Known rows, with every way that one mark hangs from another:
W{A B}: [ 1.22  0.37 -1.63  0.19 -1.48  0.82  3.84  0.37  4.28  2.82 -2.31  2.33
 -4.34 -0.01  0.09 -0.47  2.28]
W{L{F}}: [ 1.44  1.57 -0.49  3.45  0.17  0.00  2.61 -0.18  1.75  4.36  3.77 -0.75
  1.47  0.39 -0.86 -3.02  3.01]
B{W{A L{D E F}}}: [-1.91  1.26  0.29 -0.55 -1.33  0.37 -2.45 -4.50  1.01  0.53  0.44 -0.32
  1.59 -0.86  3.76 -1.29 -0.98]
W{A L{D E{B} F}}: [-2.23 -0.04 -0.05  1.54 -1.00 -0.58 -4.19 -0.66 -4.61  0.25  2.93 -2.31
  4.59  2.11  0.87 -0.10  0.25]
B{E W{A L}}: [ 5.64  3.56 -0.32 -1.88 -1.06  2.98  2.53  0.22  3.90  3.78 -6.91  0.11
 -3.55 -2.18  4.13  0.01  3.57]
L{D E F W{A B}}: [-6.71  0.46  0.68  1.02  0.52 -0.47 -1.63 -1.83  1.79 -5.99  4.44  1.76
  2.18  1.79 -0.67  0.98 -5.07]
D{C}: [ 5.00 -1.39  0.19  0.98  0.89 -2.00  3.22  2.36 -2.83  2.41 -0.38  1.66
 -2.38 -1.64 -2.01  0.52  3.18]
L{D{C} E F W{B}}: [-5.86 -3.19  0.81  0.03  2.31 -2.70 -3.45 -0.18 -3.57 -6.42  4.90 -0.15
  3.32  1.57 -2.22  1.64 -6.02]
E{B{W{A}}}: [ 5.67  3.11 -1.00 -2.33 -1.72  1.56  1.42 -0.72 -1.82  3.04 -4.96  2.37
 -5.23 -0.90 -0.98 -1.16  5.37]
W{B{E} L{D{C} F}}: [-3.14 -2.68  1.20  0.00  0.25 -0.10 -1.27  2.07 -0.65  2.20  0.28 -3.66
  2.94  0.75  1.07 -0.05 -4.90]
W{A B L{D E F}}: [-5.76 -1.64 -0.93  0.81 -1.57 -0.13 -2.54 -2.22  2.34  0.36  2.79 -1.63
  3.23  1.86  2.97 -0.35 -3.13]
W{B L{D E}}: [-3.38 -2.79 -1.22  0.28 -0.30 -3.42 -0.88  1.27  1.52  0.51  0.19 -3.07
  3.83  2.90  3.52  0.74 -1.15]
L{W{B}}: [ 0.16  1.24 -0.80  0.24  1.57 -1.13  3.60  2.11  3.59 -1.50  0.57  1.14
 -1.80  2.42 -2.30 -0.20  0.88]
D{C L{F W}}: [ 1.09 -4.23  0.44  3.07  3.15  0.55  0.04  0.13 -2.83 -4.19  4.86  1.60
  0.07 -4.63 -6.94  0.18  0.46]
B{E W{L{D}}}: [ 2.51  2.94  1.52 -1.37 -0.34 -0.26  2.49  1.52  2.38  2.73 -5.04 -1.05
  0.96 -0.28  4.20 -0.59  0.20]
E{B{W{L{D{C} F}}}}: [ 0.93 -2.15  0.78 -2.35 -0.38 -0.63 -4.37 -0.99 -7.16  3.90 -0.01 -3.95
  1.21  1.31 -1.42 -1.82  0.13]
E{B{W{A L{D{C}}}}}: [ 3.96 -3.16  0.15 -4.43 -1.45  0.16 -4.15  0.23 -5.79  5.00 -4.94 -3.72
 -2.58  1.31  0.75  0.39  2.10]
E{B{W{A L}}}: [ 5.82  1.66 -1.82 -2.65 -1.83  1.76 -0.38 -0.37 -1.11  5.28 -5.00 -1.70
 -3.72  0.90  0.64 -1.32  6.31]

Rows:
[-0.69 -6.04 -0.43 -1.35  0.19 -2.46 -0.64  2.27 -0.50  4.24 -1.02 -4.33
  0.76  2.73  0.83  0.47 -1.26]	W{B L{D{C}}}
[ 5.67  5.25  0.52 -1.53 -1.26  2.43  4.26 -0.21  3.36  1.36 -6.62  4.24
 -5.30 -4.00  2.41  0.17  2.55]	B{E W{A}}
[-5.04 -5.40 -0.46 -0.14  0.09 -2.57 -4.13 -0.50 -3.02 -0.33  3.15 -3.74
  4.44  1.43  1.10  0.46 -4.17]	W{B L{D{C} E F}}
[-2.19  3.06  2.85  3.25  2.22 -1.53  2.65  0.19  0.69 -2.46  6.13  1.82
  3.13  1.86 -3.44 -1.49 -2.02]	L{D F W}
[ 1.32  3.76 -1.45 -0.98 -1.92  1.36 -2.26 -3.79 -4.31 -1.44 -0.46  3.00
 -1.74 -2.22 -0.36 -0.96  2.48]	L{E{B{W{A}}} F}
[ 0.19  3.77  1.86 -0.78 -1.54  2.76  0.38 -1.90  3.16  2.70 -2.37 -0.08
  0.38 -1.51  3.53 -1.55 -1.60]	B{E W{A L{D F}}}
[ 3.48  0.96 -1.80 -1.74 -1.30  0.72 -0.38 -2.44  2.18  1.48 -3.84 -0.07
 -2.31 -1.58  4.25  0.33  4.24]	B{W{A L{E}}}
[-4.45  3.08  2.27  0.68  0.61  1.83  1.20  0.74  3.90 -3.90  1.27  1.87
  0.85  1.16 -0.77  0.34 -5.79]	L{D F W{A B{E}}}
[ 1.64 -1.84  2.66  0.58  2.92 -2.90  1.44  2.88 -2.95 -2.09  1.82  0.30
  0.46  1.25 -2.84  1.67 -1.01]	L{D{C} W}
[-1.84  1.93  1.76 -0.75  0.79  0.88  2.41  3.11  4.01 -3.31 -2.43  1.43
 -0.75  1.74  0.55  2.37 -3.81]	L{D W{A B{E}}}
[-1.09  1.62 -1.00  0.78 -1.23  3.26  1.23  0.42  4.93  3.00 -0.86 -0.89
 -0.63 -0.06  1.86 -1.19 -0.56]	W{A B{E} L{F}}
[-2.51  2.13 -0.30  1.58  1.34  0.17  2.79 -0.25  3.32 -2.05  4.40  1.52
 -0.10  1.81 -4.16 -2.09 -1.09]	L{F W{B}}
[ 0.13 -5.43 -0.91  3.74  1.32 -0.75 -1.41 -1.49 -5.28 -4.22  3.99  2.55
  1.59 -7.09 -3.09  1.18  0.53]	D{C L{E F}}
[ 1.80 -2.57 -1.40  1.64  1.50  0.52 -2.04  1.26 -4.21 -7.23  0.24  1.91
 -0.40 -2.85 -3.81  3.29  3.73]	D{L{E{B} W{A}}}
[-1.03  0.37 -1.54 -0.38  0.84 -0.27  0.40  0.43  2.52 -5.05 -0.19  1.99
 -1.91  0.97  0.05  2.41  0.20]	L{E W{A B}}
